Known rows, with every way that one mark hangs from another:
Z202[Z530 Z696]: [-15 -16  -6  -8 -16 -12   5  -4  12  10  14   1   0  10   6   5   6  11
  15 -10  10   7 -12  -4   6   8 -11   3   7  10]
Z429[Z230[Z338] Z248 Z824]: [ -5   5 -23  22  11  -5 -20  13  25 -17  -1  -3  -8   8  20   0 -10  10
  -9  -3  17   7 -10  -2  -4   4   4   5   1 -18]
Z230[Z429]: [ -6 -17   3  -2  -6 -16 -12  12   9   5  12  17   1  12   8  -3   2   3
  -6  -1  12   9  25   9  32  -5  -4  -3 -14 -18]
Z530[Z202[Z696[Z437 Z824 Z912]]]: [  4  -2   4  -5 -14   4   4  -9 -20  -6  -8   5   2 -12 -15   2  -3 -13
   6  14  -7  19  -9 -13  13   3   4 -21  17  10]
Z248[Z429]: [ -2   1  -2 -12 -10  -8  -6   9   0  -2  13   5 -10  15   8  17   9   8
  -6  -3  -5   3  13  14  23  -2 -13   5 -15 -13]
Z437[Z696[Z202 Z912]]: [ -3  -8  -3  -2  -3   2  -2  -2  11   3   8  -2  -4  -2 -11   3   8 -10
   0   3  10 -31   3  12   0  -8  -6   9 -10  -8]
Z248[Z429[Z230[Z338]]]: [ -7   5 -16  -1   0  -9 -19  18  -8 -11   5  -1 -23  23   6  36   0   6
  -3   6  -6  13  17   9  23  -3  -6   3 -11 -22]
Z429[Z248 Z824]: [  1   2 -10  10   1  -6  -8   4  30  -8   5   6   4   0  20 -18  -1  12
 -14 -13  18  -3 -13   1  -3   6  -5   6  -2 -12]
Z429[Z230[Z338] Z248]: [-17  -1 -21   9   6  -4 -23   9  15 -15   4   5 -12   9  20  12 -15   0
  -1   5  16  10   5   1   0   8   7   3   0 -12]
Z530[Z202[Z696[Z437 Z824]]]: [  3   2  10  -5  -9  -5   4  -3 -13 -10   1   0  -1 -10  -5   5 -10  -1
   7   8  -5  27 -14 -13   5   5   1 -24  16  12]
Z437[Z696[Z824[Z429]]]: [ 15  -2  15  13   9  -9  18   0  14 -10  13  -1  -6   2  -5   7  -6   9
  -9  15 -17 -26  10   6  -8 -14   0  -4  -8 -18]
Z530[Z202[Z696[Z912]]]: [ -3 -17  -7 -15 -14 -12  -4 -10   2   4   2  19  -4   7 -12   7   2 -10
  -1  14   9  11  -3  -4  29   4  -4  -7  10   4]
Z338[Z230[Z429[Z248 Z824]]]: [ -2 -14  -6  10  -5  -5 -17  25  11  -2  -7   7  12  14  14 -22  -5  12
 -13  -6  15   7  -3  10  11  -3 -11   3  -2 -19]
Z696[Z202[Z530] Z437 Z824 Z912]: [ -3   5   4 -14  -8  22   5   4 -34  17 -12 -16   2 -23  -6  -5   6 -12
  12  -9  -1  -7  -5  -5  -5   3   6   6   7  25]
Z696[Z824 Z912]: [  2   3   1  -5   0   2   2  -3  -4   1   4  12   0  -6  -7  -6  14 -11
  -3  11  -6 -10  15  10   2   0   1   4  -9   0]
Z824[Z429[Z230]]: [  4  -3   3  -7  13 -10  -2  -2  20  -4  -2  12 -11  15  -1  13 -13  12
 -16  16   1   7   4  -4  20  -3  -8   9  -6 -10]
Z429[Z230 Z824]: [  0   3  -7   2   8 -19  -4   7  32 -12   2   6 -10  12   2  -1   2  20
 -14   2  14  10 -16  -2  19   0 -17  12  -9  -7]
Z230[Z338 Z429[Z248 Z824]]: [  3  -6 -17  30   0  -7 -24  20  14  -1   0   1   9   9  25 -13  -4   2
 -10 -16  14   3  17   6   4  -5  13  -6  -2 -35]
Z338[Z230[Z429]]: [ -7 -19   4 -10 -10 -13 -16  19  -2   3   1  17   4  21   3  -5   1   8
  -4   8   6   9  12  16  28  -9 -16   0 -10 -13]
Z338[Z230]: [ -8 -10   1 -17  -7 -12 -11   7   8  -4   3  16  -2  14   6  -3   4  12
  -3  10   4  -2  -9  14  11  -1 -19   7  -4   0]
Z530[Z202]: [ -2 -13  -2 -22  -5 -22  -7   9   3  -4   7  23 -18   6   4   6  -3   7
  -9  15  19   8   3   2  31   2  -6  -5  -1   3]
Z437[Z696[Z912]]: [ -4 -19  -6   1 -13 -10   2  -6  22  -7  17  13  -9  10  -6   3   9  -2
  -3  12   5 -23   2  10  20  -9  -9   4 -10 -18]
Z912[Z696[Z202 Z437 Z824]]: [  2  21   2   7  13   7   1 -11 -12  -3  -7  -9  11 -10  -4 -14  13 -11
   4 -14  -2  -1   0   4 -32   2  11  -4  -9  13]
Z824[Z429]: [ 11  -4   7  -8   6 -10  -1  -7  16   4   2  17   1   9   7   2  -5   8
 -13   6  -1  -9   9   2  11  -4  -4   3  -4 -16]
Z429[Z230[Z338]]: [-10  -1 -15   2   5 -13 -19   8  12 -10   6   7 -15  14   8  17  -4   6
   0  11   9   8   8   4  14   0  -1   3  -6 -12]
Z912[Z696[Z202 Z437]]: [ -3   9  -5   1   5  -1  -7 -16   1   0  -6   0   9   3   3 -10  10  -6
   3 -18  11   4  -5   3 -14   3   5   0  -7   6]
Z437[Z696[Z202[Z530] Z824 Z912]]: [ -6  -8  -1  -2  -4  10  14  11 -16  11   7 -16 -10 -12 -16   3   9  -9
  11   2   1 -35   1   6 -12  -6   1  11  -5  13]
Z202[Z530]: [-14 -16  -4 -17 -13 -13   0   9   6   8  12  11 -12   9  11   3   5  14
   6  -4  14  -2  -4   1  17   4 -10   9  -2   9]
Z696[Z437 Z824[Z429] Z912]: [ 20   7  13   1   0  15   6 -14 -13   2 -15   8  10  -9  -6  -3  -3  -8
  -8   9 -24  -6   7  -7   7  -6   6  -5   5  -9]
Z696[Z202 Z824[Z429] Z912]: [ 18  13  10  -6  20  18   3  -7 -13  17 -16  -5   9 -15 -15  -4   4 -18
 -10   4 -12 -27  19   5 -15  -5  10   8  -3   1]

Rows:
[ -2  -1 -14  13  15   1 -17   3  15 -10  -5   4  -8  13  17  13 -24   1
 -10  10   4   3   9  -5   0   2  11   2   6 -22]	Z824[Z429[Z230[Z338] Z248]]
[ 18  23   9  10  22  10   8 -18 -12   4 -18  -8  15  -5  -5  -9   2  -9
  -5 -11 -15  -8   6  -1 -32  -4  16  -5  -3   5]	Z912[Z696[Z202 Z437 Z824[Z429]]]
[ -7  10  -2   1   3   9  10  -2 -24   7  -8 -14   2  -7  -1 -10  12  -4
  14 -21   0  -1  -6  -2 -26   4  10   2  -2  26]	Z912[Z696[Z202[Z530] Z437 Z824]]
[ -7   3 -14   9   9  -6  -8   9  35 -17   0   3  -7   6  13  -7 -10  15
 -15  -2  21  13 -17  -5   4   8  -9  12  -5  -8]	Z429[Z230 Z248 Z824]
[ -2  -5  -2  -2 -21   5  -4 -25   8   0   0   9  13   0  -3  -1   4  -8
   9  -3  -3  14 -14  -7  15   4  -4  -8  10  -6]	Z202[Z696[Z437 Z912]]
[ -8  -7  -2 -19 -16  17  -4  -1 -21  19 -12  -5   0 -11   0  -4   3  -7
  10 -15  12  -5 -12  -6  14   3  -1   9   9  16]	Z696[Z202[Z530] Z437 Z912]
[ -7  -6   1  -1 -22  15  14 -10 -18   7  -1  -7   7  -9  -8  -2   7  -6
  20  -5 -11  12 -14 -12   1   5   1  -5  16  15]	Z202[Z530 Z696[Z437 Z824 Z912]]
[ 19  11  19   2   4   7   7  -7  -4  -3  -8   1   7 -10   4   0 -10   6
  -7   5 -19  -1   4  -6  -1  -5   4  -9   3  -9]	Z696[Z437 Z824[Z429]]
[  1  -8  -6  17  -2  -8 -12  17  22   0   4   7   9   7  19 -19  -5   8
 -16 -16  20   8   9   2  13  -2   1   0  -6 -24]	Z230[Z429[Z248 Z824]]
[ 16   0  11  -3   9  -9  11  -4  -6   0  -4   3  -1  -1 -11   9 -11   0
  -5  15 -13   8   4  -9   0  -2   4 -16  13   4]	Z530[Z202[Z696[Z824[Z429]]]]
[-14  -5 -13  -8   5  -6   2  -3  -1  15   1  -1  -4  12   3  -8  17   0
   8 -20  20 -11   1   7 -13   5   2  14  -9  21]	Z912[Z696[Z202[Z530]]]
[  9   7  10  16  19  14  10   5   6  -2   3 -20   5 -15   1   0 -16  -6
  -9   0  -1 -34   7   6 -38  -5  10   2  -2  -9]	Z437[Z696[Z202 Z824[Z429[Z248]]]]
[-12  -1  -8  -6  -5   2   0  -8 -11  10  -5  -6   2   5   5  -7  10   1
  11 -24  13   1 -12  -3  -7   5   4   5   1  19]	Z912[Z696[Z202[Z530] Z437]]
[  2   2   3   2   6   8   7   2  -3   0   8 -11  -3 -14 -19   0  11 -16
   1   7  -2 -35   7  14 -18  -9   3   5 -12  -1]	Z437[Z696[Z202 Z824 Z912]]
[  7  -8   4   0  -4   9  19 -12 -10  19  -5  -3   6   0 -13   3   5  -5
   7   4 -19  -8   2  -8  -4  -1   5   2  12   9]	Z202[Z530 Z696[Z824[Z429] Z912]]
[  0  -2   5  -6   1 -13   5   3  -4  -5   7   4  -6  -4  -8   8   1  -2
   4  12   1  14  -1  -4   1   5  -1 -15   6  14]	Z530[Z202[Z696[Z824]]]
[ 18   7  12   8  -4  16  11 -26  -7   3 -11  -2  19 -10 -12  -2  -3 -10
   1   3 -28   4  -2 -13  -6  -3   6 -12  15  -8]	Z202[Z696[Z437 Z824[Z429] Z912]]
[ -8   5   5 -14   7   6   5  16 -19  15   3 -16  -4 -15   0  -1   6   1
  10  -9   7 -15   2   6 -18   5   1  10  -4  27]	Z696[Z202[Z530] Z824]
[  3   9  -9   0   2 -12  -3  18  11 -12   1  -3 -19  21   0  17   6  20
 -16  -2  -1  14  -6   4  27  -3 -21  12 -14 -15]	Z248[Z429[Z230 Z824]]
[  8   8  12   8  26   3  12   9   6  -7   0 -20 -12  -3 -17  17 -13   4
  -9  17  -7 -21   5   2 -20 -11   0   8 -10  -3]	Z437[Z696[Z202 Z824[Z429[Z230]]]]
[ -5   7  10 -11  -3  15   5  12 -28  11  -5 -21  -1 -22   3  -2   0   1
  14 -14   1  -3 -10  -5 -14   4   2   2   5  26]	Z696[Z202[Z530] Z437 Z824]
[ 10  10  12  17   1  18   8 -17   6  -5  -5 -10  21 -11  10  -4 -20  -2
   2  -6 -18  12  -9 -15 -26   6  11 -16  19  -7]	Z202[Z696[Z437 Z824[Z429[Z248]]]]
[  3   6   4   5 -12  12   3 -20  -6  -3   0  -1  15 -12  -9  -3   7 -12
  11  -1 -16  11  -7  -6  -6   3   2 -12   9   1]	Z202[Z696[Z437 Z824 Z912]]
[  8  -1  14   4  -9  10  19  -9 -11  10  -5 -12  10  -5   1   5  -9  10
  13  -6 -21  10 -14 -18  -7   1   3 -10  20   7]	Z202[Z530 Z696[Z437 Z824[Z429]]]
[ -8  -2   6   1 -17   4  13  -2 -10   3   6 -14   5  -8   2   2   0   8
  22 -11  -8  17 -19 -13  -8   7  -3  -9  14  17]	Z202[Z530 Z696[Z437 Z824]]
[ -8  -5   5  -2   1   0  15  18  -9   6  15 -23 -13 -10  -5   6   3   5
  12  -4   6 -29  -4   8 -21  -5  -3   8  -7  15]	Z437[Z696[Z202[Z530] Z824]]
[  0 -13  -3 -11 -23  -4  -5 -14  -7  -3  -6  15   0   0  -8   5  -5  -8
   4   9   3  22 -15 -15  30   3  -2 -16  18   4]	Z530[Z202[Z696[Z437 Z912]]]
[-14 -20  -4  -3 -10  -3 -20  21   0  -1   1  14   7  14  16 -10  -9   4
  -6   3  15  10  10  13  17   0  -7   1  -3 -12]	Z338[Z230[Z429[Z248]]]
[  2  -6  -1  -7  -5  -5   5  -4 -11   0   0   9  -4  -5 -18   2   6 -15
   4  18  -3   9   3  -2   9   3   2 -11   8  13]	Z530[Z202[Z696[Z824 Z912]]]
[  4   5   4  -4  -9  10   1  -8 -10  -4  -3   7   5 -13  -3  -6   8 -10
   2   6 -11   1   1  -2   7  -1   2  -4   0   0]	Z696[Z437 Z824 Z912]
[  6  17   8  -8   1  22  -3  -5 -22   6 -11 -10  10 -25  -8  -8   7 -19
   3  -4  -5  -8   2   1 -10   1   6   0  -1  10]	Z696[Z202 Z437 Z824 Z912]
[  2   6 -16  15   9 -17 -16  11  20 -12  -1   1 -11  15   7   6   0  14
  -7   2   9   6  -6   1  10  -4  -4   6  -4 -17]	Z429[Z230[Z338] Z824]
[  3  20  14  -5   6  13  -4   1 -15   2  -3 -14   9 -24   1  -4  -1  -5
   4  -7  -2  -2  -3   2 -16   2   4  -4  -2  10]	Z696[Z202 Z437 Z824]
[  6   8   9   7  18  -1  11  -9  12  -6  -1  -5  -1   6 -12  12 -10   5
  -2  14 -16  12   0  -8 -10   1  -3  -1   2  -2]	Z202[Z696[Z824[Z429[Z230]]]]
[  7   9  -5  17  22   3   8 -12  11  -6  -2   9   9   7   8 -13   1  -7
 -12  -3  -9  -9  16   3 -32   4  18   1  -7  -7]	Z912[Z696[Z824[Z429[Z248]]]]
[  9  14   2  13  18   0  11 -14   2 -15 -14   4  -2  11  -7   1  -7   3
  -8   8 -18  17   0  -8  -7  -4   7  -3  -6  -3]	Z912[Z696[Z437 Z824[Z429[Z230]]]]
[ -9   7  -7  -1  12   0  10   4 -16  12   0  -9  -3  -1  -4 -10  20  -5
  11 -16   6 -13   6   9 -28   5   9  11 -10  28]	Z912[Z696[Z202[Z530] Z824]]
[-11  -4   1  -3  -8  -4  14   1  -2   7  14  -8   0  -2   0   2   7   6
  18  -6  -4   4  -6  -3 -13   7  -4   0   5  19]	Z202[Z530 Z696[Z824]]
